What can hang from each mark:
Q792: Q742
Q50: Q133
Q882: Q133
Q529: Q133
Q586: Q133 Q791
Q239: Q529
Q133: Q50 Q529 Q586 Q742 Q882
Q742: Q133 Q792

Known rows, with every way that one mark hangs from another:
Q742[Q133[Q529] Q792]: |   2 | -14 |   8 |   4 |   4 |  -3 |   3 |  19 | -12 | -10 |  30 |   4 | -30 |  11 | -12 |  11 |  14 |  -3 | -26 |  20 | -25 |  -8 |   3 |  23 |   5 |  16 |
Q133[Q50 Q586[Q791]]: |  11 | -15 |   2 |  -8 |   1 |  -9 |   4 |  43 |  12 |  17 |  34 |  35 |  18 |   1 |  18 | -10 |  -9 |   3 |  -9 | -68 |   3 | -19 |   9 |  14 |  -3 |  -5 |
Q742[Q792]: |   1 |   6 |   7 |   3 |  -1 | -11 |   3 | 106 | -12 |  -2 |  19 |   1 |  -6 |  12 |  51 |   9 |   4 |   7 | -26 |  29 | -35 | -19 |   2 |   6 |   5 |  16 |
Q586[Q133[Q50] Q791]: |  18 | -37 |   2 | -19 |  -5 |  -6 |   8 |  41 | -10 |  12 |  51 |  33 |  14 |   3 |  21 | -18 | -10 | -24 | -12 | -59 | -10 | -13 |   6 | -12 | -14 |  -7 |
Q529[Q133[Q50 Q586 Q742 Q882]]: |  -5 |  16 |  -6 |  -8 |  -2 |   2 |   2 | -48 |  10 |  21 | -30 | -14 |  28 | -11 |  -5 |   4 |  -3 | -12 |  13 |   2 |  19 |  14 |  -5 | -13 |  -5 |  -8 |
Q50[Q133[Q529 Q586 Q742 Q882]]: |  -8 |  24 |  -3 |  25 |   0 |  -3 |  -8 | -64 |  11 | -17 | -54 | -18 | -14 |  -4 | -18 |  -5 |  -5 |  22 |  15 |   7 |  36 |  10 |  -2 |  -9 |  -5 |  -9 |
Q586[Q133[Q50 Q529 Q882] Q791]: |  15 | -41 |  -5 | -22 |   0 |  -3 |  12 | -34 |  -4 |   9 |  -3 |  22 | -10 |   3 | -13 | -26 | -20 | -34 | -15 | -58 |   6 |   7 |  17 |   4 | -22 | -22 |
Q529[Q133]: |   3 | -18 |   4 |  -9 |  -1 |  -9 |   3 |  70 | -22 | -25 | -20 | -10 |  17 |  -5 |  22 |   7 |  -4 | -23 | -18 |  20 |  -2 |   3 |   5 |  -4 |   1 |  11 |
Q742[Q133 Q792]: |   7 | -14 |  10 |   4 |  -3 |  -5 |   4 |  63 | -16 |  -5 |  41 |   3 |  -4 |  10 |  21 |  14 |  19 |   8 | -27 |  28 | -30 |  -6 |  -8 |  14 |   8 |  24 |
Q882[Q133[Q50 Q529 Q586]]: |  -5 | -10 |  -4 |  -7 |   9 |   3 |   6 | -37 |  15 |   5 |  23 |  -5 | -12 |  -4 | -16 |  -6 | -14 |  20 |  -5 | -18 |  15 | -16 |  11 |  16 |  -3 |  -7 |
Q792[Q742[Q133[Q50]]]: |   0 | -28 |   5 | -15 |  -5 |  10 |   4 |  26 | -16 |   3 |  76 |  -2 |   7 |  -3 |   1 |  15 |   9 |  10 |  13 |  16 |  -8 |  -2 |  -8 |   9 |  26 |   7 |
Q882[Q133[Q529 Q586[Q791] Q742]]: |  -2 |  12 |  -1 |  12 |   5 |  13 | -16 | -36 |   8 |  -7 | -27 |  24 |  -8 |  -4 | -13 | -16 |  -4 |  22 |  25 | -69 |   8 |  -6 |  -3 | -10 |  -8 | -10 |
Q529[Q133[Q50]]: |   2 | -24 |   1 | -20 |   0 |  -7 |  10 |  42 | -17 |   4 |  24 |  -5 |  17 |  -6 |  15 |   9 |  -9 | -19 | -18 |   4 |   1 |  -9 |   7 |  -6 |  -1 |   3 |
Q239[Q529[Q133[Q586 Q742 Q882]]]: |  -6 |  27 | -15 |   2 |   4 |   1 |  -5 | -51 |  14 |  -8 | -78 | -16 |  21 | -11 | -32 |   1 |  -4 | -35 |  25 |  33 |  30 |  31 |  12 |  -4 |   0 |  -4 |
Q586[Q133[Q529] Q791]: |  15 | -30 |   2 |  -7 |   1 |  -5 |  -1 |  23 | -13 | -21 |  -3 |  30 | -12 |   4 |  -4 | -22 | -13 | -38 | -11 | -52 |  -6 |  -2 |  14 |   1 | -13 |  -6 |
Q133[Q50 Q586 Q742 Q882]: |  -6 |  15 |  -4 |  -6 |  -2 |  -1 |   2 |  -7 |  19 |  21 | -14 | -16 |  22 |  -5 |   7 |   2 |  -5 |  12 |   9 |   4 |  18 |  -4 | -11 | -15 |   0 |  -9 |
Q882[Q133[Q50 Q586[Q791] Q742]]: |   2 |   8 |  -1 |   0 |  -1 |  12 |  -7 | -20 |  11 |  27 |  26 |  28 |  18 |  -5 |  12 | -13 |  -3 |  36 |  23 | -72 |   4 | -16 | -10 | -24 |  -8 | -10 |
Q742[Q133[Q586]]: |   7 | -19 |   6 |   2 |  -2 |  -6 |   2 |  31 |   6 | -23 |  13 |  -2 |  18 |  -2 |  -8 |   6 |  11 |   2 | -16 |  10 |  10 |   3 |  -9 |  25 |  11 |  11 |
Q792[Q742[Q133[Q882]]]: |   1 | -28 |   2 |  -9 |  -7 |   7 |   2 |  23 | -18 | -26 | -11 | -18 |   8 |  -4 |   5 |   8 |  10 |   7 |   9 |  36 |  -1 |  32 | -10 |  19 |  22 |   5 |
Q882[Q133[Q586 Q742[Q792]]]: |  -9 |  44 |   3 |  20 |  -1 |  10 | -12 |   8 |  10 |  15 |   8 |   0 |  -1 |   4 |  33 |   4 |  13 |  40 |  15 |  10 | -25 | -12 | -16 | -13 |   1 |  11 |
Q742[Q133[Q882] Q792]: |   7 | -18 |   6 |  -2 |  -4 |  -6 |  11 |  32 | -11 |  -5 |  -2 |  -7 |  -2 |   9 |  18 |   7 |  17 |   8 | -32 |  38 | -21 |  15 |  -9 |  18 |   1 |  12 |
Q529[Q133[Q50 Q742]]: |  -6 |   4 |   1 | -12 |  -2 |   3 |  -1 |  19 | -16 |  13 |  18 |  -7 |  23 |  -9 |   9 |  13 |  -2 | -12 |   9 |   6 |   1 | -12 |  -8 | -39 |   0 |   2 |
Q792[Q742[Q133[Q50 Q529 Q586]]]: |  -5 | -13 |   1 |  -5 |   4 |  13 |  -1 | -58 |  10 |   3 |  62 |   5 | -14 |  -4 | -43 |   9 |   5 |   0 |  22 |  -8 |   5 |   2 |   6 |  38 |  24 |  -1 |
Q50[Q133[Q882]]: |   4 | -20 |   2 |   8 |  -7 | -16 |   8 |  39 | -16 | -30 | -34 | -22 |   5 |   0 |  32 |  -5 |  -8 |  25 | -21 |  28 |  22 |  11 |  -1 |  -5 |  -6 |   0 |
Q239[Q529[Q133[Q586]]]: |   1 |   3 | -10 |   0 |   8 |  -8 |   1 |   3 |   9 | -19 | -27 |  -3 |  16 |  -8 | -24 |   2 |  -7 | -43 |   2 |  25 |  18 |  14 |  26 |  23 |   5 |   9 |

Rows:
| -11 |  45 |  -2 |  16 |   4 |   1 |  -7 | -30 |  19 |  10 | -43 |  -7 | -22 |   7 |  -2 |   3 |   4 |   4 |   7 |  17 | -12 |   1 |   1 |   8 |  -1 |  -3 |  Q133[Q529 Q586 Q742[Q792] Q882]
|   4 | -40 |   1 | -10 |   1 |  -5 |  10 |  -9 | -12 | -32 | -37 | -19 |  -9 |  -2 | -31 |   1 |   0 |  -8 | -26 |  22 |  17 |  18 |  -1 |  20 |   1 |  -1 |  Q742[Q133[Q529 Q882]]
|  -4 |  -3 |  -1 |   3 |   8 |   2 |  -2 | -10 |  10 | -23 | -21 |  -9 | -13 |  -4 | -10 |  -7 | -10 |  16 |  -6 |  -5 |  11 |  -4 |   8 |  20 |  -1 |  -2 |  Q882[Q133[Q529 Q586]]
|   3 | -29 |  -4 | -13 |   4 |  -2 |  15 | -71 |  18 |   3 |   3 |  -9 |  -4 |  -4 | -49 |  -1 |  -1 |  -5 | -18 |  -5 |  27 |  11 |   6 |  36 |  -2 |  -9 |  Q742[Q133[Q50 Q529 Q586 Q882]]
|  -6 |   5 | -16 | -18 |   3 |   2 |   6 | -42 |  -3 |  15 | -29 | -18 |  18 | -11 | -27 |   5 | -11 | -31 |  18 |  35 |  25 |  14 |  13 | -28 |  -5 |  -9 |  Q239[Q529[Q133[Q50 Q742 Q882]]]
| -12 |  23 |  -2 |  11 |   5 |  11 | -12 | -34 |  11 | -13 | -26 | -12 |  -9 |  -7 | -16 |  -3 |  -4 |  24 |  21 |  -5 |  11 |  -9 |  -7 | -11 |   1 |  -4 |  Q882[Q133[Q529 Q586 Q742]]
|  -7 |  20 |   1 |  10 |  -1 |   8 | -11 |  13 |   7 |  -9 | -16 | -12 |  16 |  -7 |  16 |   1 |   1 |  34 |  19 |   3 |   7 |  -7 | -18 | -22 |   2 |   2 |  Q882[Q133[Q586 Q742]]
|  -6 |  12 |  -9 |  -2 |   4 |   1 |  -7 |  15 | -12 | -14 | -31 | -10 |  16 |  -9 | -19 |  10 |  -4 | -35 |  21 |  41 |  12 |   4 |   9 | -29 |   4 |   8 |  Q239[Q529[Q133[Q742]]]
| -11 |  27 |   0 |  10 |   5 |   0 | -13 |   3 |  12 | -13 | -25 |  -7 |  -6 |  -3 | -16 |   4 |  -4 |  -2 |  14 |   1 |   8 | -16 |  -3 |  -5 |   6 |  -1 |  Q133[Q529 Q586 Q742]
|  -4 | -28 |  -3 | -16 |   7 |   3 |   9 |   0 |  -8 |  -2 |  27 | -10 | -15 |  -3 |  -4 |  -2 | -17 |  20 | -13 |  -4 |   6 | -22 |   8 |  -2 |  -4 |  -6 |  Q882[Q133[Q50 Q529]]
|   0 | -10 |   1 |   1 |  -6 |   8 |  -1 | -14 |   6 | -20 | -15 | -12 |  12 |  -5 |  -7 |   5 |  13 |   7 |  15 |  22 |   6 |  37 |  -8 |  38 |  22 |   2 |  Q792[Q742[Q133[Q586 Q882]]]
|   3 | -21 |   3 |   3 |   5 |  -3 |   1 | -13 |   8 | -27 |   1 |  -2 |  -8 |  -2 | -41 |   4 |   5 |  -9 | -14 |   0 |  14 |   2 |   2 |  34 |   7 |   6 |  Q742[Q133[Q529 Q586]]
|   0 |  -2 | -12 | -12 |   9 |  -6 |   7 | -24 |  15 |   9 |  16 |   1 |  16 |  -9 | -30 |   4 | -12 | -39 |   3 |  11 |  22 |   2 |  30 |  20 |   0 |   3 |  Q239[Q529[Q133[Q50 Q586]]]
|   5 | -34 |  -6 | -23 |   0 |  -4 |  15 | -31 |  -3 |   2 |  -1 | -15 | -11 |   0 | -16 | -12 | -19 | -33 | -19 |   7 |  10 |   5 |  13 |  -1 | -13 | -17 |  Q586[Q133[Q50 Q529 Q882]]
|   4 | -47 |  -3 | -22 |   2 |  -3 |  17 | -35 |  -6 |  -4 |   6 | -14 |  -9 |  -2 | -37 |   2 |  -4 |  -5 | -25 |  10 |  19 |   6 |   3 |  15 |  -3 |  -8 |  Q742[Q133[Q50 Q529 Q882]]
|   0 | -33 |   0 | -19 |  -6 |   9 |   9 |  -4 | -12 |   2 |  32 | -13 |   9 |  -4 |  -1 |   8 |   6 |  10 |   9 |  25 |   2 |  20 |  -7 |  14 |  18 |  -2 |  Q792[Q742[Q133[Q50 Q882]]]
|  -6 |  46 |  -1 |  13 |  -2 |   2 |  -7 | -24 |   8 |  14 | -49 |  -5 |   9 |   1 |  18 |   6 |  13 | -10 |   8 |  22 | -15 |  20 |  -6 |  -1 |  -3 |   6 |  Q529[Q133[Q586 Q742[Q792] Q882]]
|  -8 |  49 |   5 |  20 |  -1 |   0 | -12 |  45 |  12 |  14 |   9 |   4 |   1 |   8 |  32 |  10 |  13 |  14 |   8 |  17 | -27 | -18 | -11 |  -8 |   9 |  15 |  Q133[Q586 Q742[Q792]]
|   2 |  -1 |  -1 |  -4 |  -9 |   0 |  -1 |  18 |  -8 | -12 | -40 | -21 |  18 |  -3 |  16 |  -6 |  -3 | -18 |   6 |  29 |   2 |  14 | -16 | -39 |  -6 |  -7 |  Q586[Q133[Q742 Q882]]
|   8 |  -9 |  -2 |  -4 |  -3 |   4 |  -6 | -29 |  -8 | -10 | -52 |  15 |  -8 |   0 | -12 | -22 | -10 | -29 |  11 | -42 |   3 |  16 |   0 | -26 | -16 | -18 |  Q586[Q133[Q529 Q742 Q882] Q791]
| -10 |  34 |   6 |  32 |   0 |  -2 | -13 |  -1 | -14 |  -1 |  19 |   0 | -38 |  10 |  12 |   7 |   6 |  29 |   8 |  18 | -14 | -21 |   0 | -25 |  -1 |  10 |  Q50[Q133[Q529 Q742[Q792]]]
|  -8 |  -2 |   0 | -10 |  -2 |  11 |   0 |  20 | -10 |  15 |  32 | -14 |  14 |  -6 |  21 |   4 |  -5 |  38 |  12 |   6 |   1 | -24 | -17 | -46 |   0 |  -3 |  Q882[Q133[Q50 Q742]]
|  11 |  -4 |   4 |   1 |  -8 |   2 | -10 |  46 | -15 |  -6 |   1 |  26 |  17 |   0 |  20 | -15 |  -1 | -19 |  14 | -42 | -13 |  -4 | -12 | -41 |  -8 |  -2 |  Q586[Q133[Q742] Q791]
|  -4 | -24 |   5 |  -3 |   1 |  11 |  -5 |   7 | -19 | -32 |  21 |  -6 | -19 |  -3 | -25 |  11 |   7 |  -3 |  14 |  19 |  -6 |   9 |   1 |  22 |  25 |   5 |  Q792[Q742[Q133[Q529]]]
|   3 | -16 |   3 |   0 |   2 |  -4 |   9 | -11 |  -8 | -10 | -12 |  -7 | -28 |  10 | -13 |   4 |  11 |  -2 | -29 |  28 | -15 |  13 |   4 |  29 |  -1 |   7 |  Q742[Q133[Q529 Q882] Q792]
|  -6 |  35 |  -6 |   9 |   5 |   2 |  -8 |  12 | -12 |   8 |  -6 |   0 |  -3 |   2 |  -2 |  14 |   7 | -29 |  17 |  46 | -19 |  -1 |  13 | -21 |   3 |  16 |  Q239[Q529[Q133[Q742[Q792]]]]
|  -4 | -11 |  -3 |   1 |   1 |  10 |  -2 | -57 |   8 | -25 | -26 | -11 | -14 |  -5 | -39 |   2 |   7 |  -4 |  17 |  14 |  12 |  35 |   4 |  46 |  21 |  -5 |  Q792[Q742[Q133[Q529 Q586 Q882]]]
|  -4 |   4 |  -1 |  -6 |  -4 |   0 |  -2 |  15 | -18 | -14 | -70 | -23 |  22 |  -9 |  13 |   5 |  -1 | -15 |   3 |  29 |   9 |  20 | -10 | -29 |  -2 |  -2 |  Q529[Q133[Q742 Q882]]
|  16 | -35 |  -2 | -11 |  -1 |  -6 |   5 |  -6 |  -9 | -21 | -46 |  17 | -11 |   2 |  -6 | -28 | -15 | -38 | -15 | -42 |   2 |  20 |  14 |   7 | -18 | -15 |  Q586[Q133[Q529 Q882] Q791]
|   1 |  22 |   3 |  32 |   1 |  -1 | -17 | -38 |   5 | -10 | -11 |  30 | -14 |   0 | -13 | -14 |  -3 |  21 |  24 | -64 |  20 |  -9 |   2 | -12 |  -7 |  -5 |  Q50[Q133[Q529 Q586[Q791] Q742]]
|  -5 |  35 |  10 |  32 |  -6 |  -3 | -10 |  43 | -17 |   5 |  29 |   0 | -13 |   9 |  44 |  10 |  11 |  39 |   6 |  28 | -20 | -20 | -12 | -36 |   2 |  16 |  Q50[Q133[Q742[Q792]]]
|   3 |   9 |  -4 |  -7 |  -3 |   0 |  -1 | -11 |  17 |  28 | -15 |  21 |  24 |  -2 |  10 | -12 |  -5 |  10 |  14 | -59 |  13 |  -2 |  -7 | -11 |  -8 | -17 |  Q133[Q50 Q586[Q791] Q742 Q882]
|  -9 |  37 |   0 |   9 |   0 |  12 |  -5 | -20 |  16 |  43 |  52 |   4 |  -1 |   4 |  27 |   6 |  10 |  42 |  17 |  -3 | -22 | -24 | -12 | -15 |  -3 |   6 |  Q882[Q133[Q50 Q586 Q742[Q792]]]
|  -7 |  21 |   0 |  -6 |  -3 |   1 |   5 |  24 |  -2 |  37 |  14 |  -9 |   0 |   8 |  35 |   9 |   3 |  18 |  -2 |  27 | -22 | -14 | -10 | -25 |  -2 |  -1 |  Q133[Q50 Q742[Q792] Q882]
|   7 | -23 |   2 | -13 |  -4 |  -4 |  17 |   6 |  -7 |  24 |  41 |  -3 |  -1 |   9 |  12 |   8 |  13 |  11 | -30 |  23 | -17 |   3 |  -6 |  14 |  -2 |   7 |  Q742[Q133[Q50 Q882] Q792]
|  -6 |  28 |   3 |   6 |  -4 |  -2 |  -3 |  52 |  -7 |  10 | -29 | -13 |   0 |   8 |  42 |   8 |   7 |  15 |  -3 |  41 | -25 |  -2 | -13 | -21 |   0 |   6 |  Q133[Q742[Q792] Q882]
|   7 | -10 |   0 | -10 |   0 |   7 |  -5 | -27 |  -6 |  19 |  35 |  32 |  -8 |   0 | -17 | -15 | -10 | -27 |  16 | -66 |  -6 | -18 |   1 | -36 | -14 | -16 |  Q586[Q133[Q50 Q529 Q742] Q791]
|   2 |   5 |   6 |  15 |   6 |  -2 |   0 | -18 |  11 |  -4 |  27 |  10 | -26 |   9 | -23 |   8 |  16 |  -3 | -17 |   6 | -18 |  -3 |   6 |  43 |   7 |  15 |  Q742[Q133[Q529 Q586] Q792]
| -10 |  54 |   5 |  41 |   2 |   0 | -16 | -38 |   8 |   5 |  13 |   6 | -33 |   8 |   1 |   4 |   9 |  28 |  16 |   6 |  -8 | -16 |   1 |  -6 |   0 |  10 |  Q50[Q133[Q529 Q586 Q742[Q792]]]
|  -7 |  21 |   1 |  -2 |  -1 |   1 |  -4 |  23 |  15 |  21 |  31 |  -4 |  22 |  -4 |   9 |   8 |  -2 |  12 |  13 |  -2 |   7 | -26 | -11 | -19 |   6 |  -1 |  Q133[Q50 Q586 Q742]
|  11 | -18 |  -3 | -13 |  -2 |  -9 |  10 |  12 |  17 |  17 |  -8 |  24 |  20 |   0 |  16 | -17 | -11 |   3 | -13 | -59 |  12 |   3 |   9 |  20 | -10 | -14 |  Q133[Q50 Q586[Q791] Q882]
|   3 |   1 |   1 |   9 |   4 |  -3 |   6 | -47 |  15 |  -3 | -16 |  -2 | -24 |   8 | -25 |   1 |  15 |  -3 | -22 |  15 |  -6 |  18 |   6 |  48 |   1 |   5 |  Q742[Q133[Q529 Q586 Q882] Q792]
|  -8 |  45 |   3 |  10 |   0 |   2 |  -5 |  20 |  17 |  44 |  54 |   8 |   3 |   7 |  26 |  12 |   9 |  17 |  11 |   3 | -25 | -30 |  -8 | -11 |   5 |   6 |  Q133[Q50 Q586 Q742[Q792]]
|   3 |  -1 |   0 |  17 |  -5 | -15 |   4 |   4 |   8 | -22 | -36 | -16 |   9 |  -1 |  20 |  -8 |  -6 |  25 | -14 |  15 |  29 |  16 |   2 |  15 |  -4 |  -1 |  Q50[Q133[Q586 Q882]]
|   2 |   0 |   3 |   3 |   7 |   1 |   7 | -44 |  16 |  25 |  70 |  16 | -25 |   9 | -29 |   9 |  12 |   0 | -16 |  -7 | -15 | -15 |   8 |  40 |   3 |   8 |  Q742[Q133[Q50 Q529 Q586] Q792]
|  20 | -35 |   0 | -13 |  -8 |  -9 |   7 |  38 | -13 | -17 | -35 |  17 |  14 |   2 |  26 | -25 | -10 | -27 | -17 | -34 |  -2 |  22 |   3 |  -4 | -17 |  -9 |  Q586[Q133[Q882] Q791]
|   0 |  28 |   6 |   9 |  -7 |   3 |  -8 |  45 | -12 |  10 |  28 |   2 |  -3 |   9 |  35 |   4 |  10 | -13 |   6 |  27 | -40 | -13 | -13 | -34 |  -1 |  12 |  Q586[Q133[Q742[Q792]]]
|   6 | -15 |  -1 |  -8 |   8 |  -6 |   3 |  -3 |  15 |  13 |  23 |  36 |  -7 |   1 | -14 | -14 | -14 |  -7 |  -8 | -77 |   7 | -21 |  20 |  25 |  -5 | -12 |  Q133[Q50 Q529 Q586[Q791]]
